Each row comes from the steps of one path. Every step used is in the known rows, and no mark comes twice. Write the path behind each row, first mark first.
In the rows, zero is written as 128.
Known rows:
V T L: [143  98 148 114 123 109 132 148 131 120 116 141 130 113 135 134 126 151
 116 169 117 172 131 107 129]
H G: [140 115 123 117 119 116 112 115 141 152  96 130 126 126 135 131 101 152
 113 145 114 112 129  83 131]
Z G V T: [143 124 120 116 116 127 103 162 136 124 120 137 137 130 148 132 139 133
 157 178 120 155 128 116 123]
L T H: [100 132 133 149 150 126 119 111 123 112 152 108 121 106 102 152 143 129
 120 130 165 128 130 144 118]
L T H G V: [106 122 115 128 125 108 102 102 135 130 113 119 108 107  99 160 120 135
 138 139 138 115 117 111 127]
G V T: [119 122 122 114 100 111 132 160 128 118 134 152 133 113 137 136 134 117
 160 155 117 153 120 137 127]
T H G Z S: [119 128 135 168 116 134 103 122 141 103  97  92  78 120 105 146 137 150
  96 147  99  99 127  91 112]
G H T: [105 111 119 131 129 113 148  97 112  88 134 114 144 102 128 153 115 140
 127 135 108 108  93  87 135]
V G L T: [106 142 124 122 138 113 124 103 139 147 169 140 144 108  94 170 120 190
 162 142 147 157 165 106 135]
H T L: [128  88 117 100 122 116 130 107 120 133 101 127 109 115 112 145 117 167
 116 144 106 140  98  57 143]
T H G Z: [137 112 127 150 122 132 132 124 131  94 105  99  89 127  91 149 105 132
 110 131 109 112 132 126 115]
Z S: [108 150 138 140 129 128  96 124 138 139 123 121 122 122 141 122 158 147
 114 148 117 118 126  91 126]
V G: [124 139 139 107 121 134 112 135 130 139 141 140 140 126 104 129 142 141
 138 126 122 136 154 127 136]
V T H: [112 122 143 141 128 119 124 153 131  98 137 120 139 117 117 134 135 123
 112 171 135 132 140 153 116]
H G V T L: [153  87 129  94  93  90 114 140 141 140  77 152 114 109 130 139 103 156
 135 177  91 159 119  75 137]
T L: [145 102 140 118 131 119 129 121 128 124 102 130 110 125 116 130 127 146
 119 133 115 148 126 107 137]
G V T H: [111 121 126 133 105 114 125 160 131  97 131 128 128 117 110 133 138 107
 144 161 122 137 122 162 119]
L T H G: [111 125 131 135 144 115 103  97 135 138 119 109 121 111 108 156 116 148
 103 148 151 113 135  99 124]
T L G H: [131 114 176 132 145 106 157 108 114  88 113 103 124 119 132 144 141 145
 111 157 117 113  94  92 136]
G L T H: [ 95 136 119 159 150 113 130  96 141 116 158 104 121 112  92 169 116 164
 134 149 158 142 148 129 122]
T H G L: [121 118 128 143 120 112 113 105 161 137 104 104 115 130  98 144  84 171
 110 169 116 110 149  97 128]
H T L G: [111 103 133  87 127 114 136 102 117 137 113 117 110 124 118 152 134 171
 104 172 126  98  73  27 142]

Which path is each row?
[ 96 138 149 119 115 110 130 159 125  99 135 121 124 124 117 138 157 114
 132 191 143 104  98 139 120] : L G V T H
[142 132 126 143 135 134 108 117 154 137 124 106 125 150 128 139 107 179
 134 168 125 144 156  96 128] : Z G L
[110 138 142 102 108 107 138 156 123 118 137 141 131 121 145 139 149 124
 151 178 137 113  92 111 126] : L G V T
[123 128 161 135 120 115 137 146 124  91 119 115  90 112 141 157 168 173
 109 192 118 130  97  56 117] : V T L G Z S
[ 94 126 140 121 136 112 156  95 103  91 139 102 144 107 133 160 135 146
 116 159 124  76  65  64 137] : L G H T
[121 141 129 120 120 121 124 125 148 143 144 135 138 129  92 140 116 177
 151 144 116 143 170 117 136] : V G L
[120  87 130 126 131 107 153  90 110  87 112 112 129  99 114 154 114 159
 121 139  93 133  89  72 144] : G H T L
[153 109 115 134 118 127 138 121 130 113 104 118  97 127 118 154 101 145
 128 125 106 122 122 101 118] : H G Z
[143 127 143 155 152 131 121 115 124  91 125  98 150 132 144 132 130 138
 125 140 114 130 131 125 128] : Z G H
[123 116 117 153 145 123 129 105 123 100 121  99  88 105  95 180 113 140
 118 125 142 122 129 115 110] : L T H G Z
[133 129 124 148 116 128 108 113 141 122  95 113  85 116 132 147 129 163
 113 142  99 115 121  63 118] : H G Z S
[116 121 140 160 114 122 105 143 143  95 108 106  99 108 124 150 138 155
  95 181 104 115 134  88 105] : V T H G Z S
[144 109 159 119 124 113 167 150 113  84 130 123  99 117 127 159 140 153
 123 174 129 140 103  96 117] : V T L G Z
[133 118 159 108 135 117 135 120 119 129 113 118 108 133 124 131 142 154
 108 161 133 114 100  79 137] : T L G
[112 144 163 141 143 113 155 113 113  91 137 101 141 121 143 141 146 127
 118 148 135  87  93 118 129] : L G H
[129 118 163 103 130 104 140 145 125 123 118 129 128 120 145 139 149 157
 105 195 135 130 108  83 131] : V T L G
[104 115 136 116 124 122 136 102 114 107 105 103  68 114 117 165 161 187
 109 170 109  98  63   4 128] : H T L G Z S
[126 116 143 125 120 111 107 141 145 126 108 123 138 115 122 136 109 141
  92 183 122 118 143 112 119] : V T H G
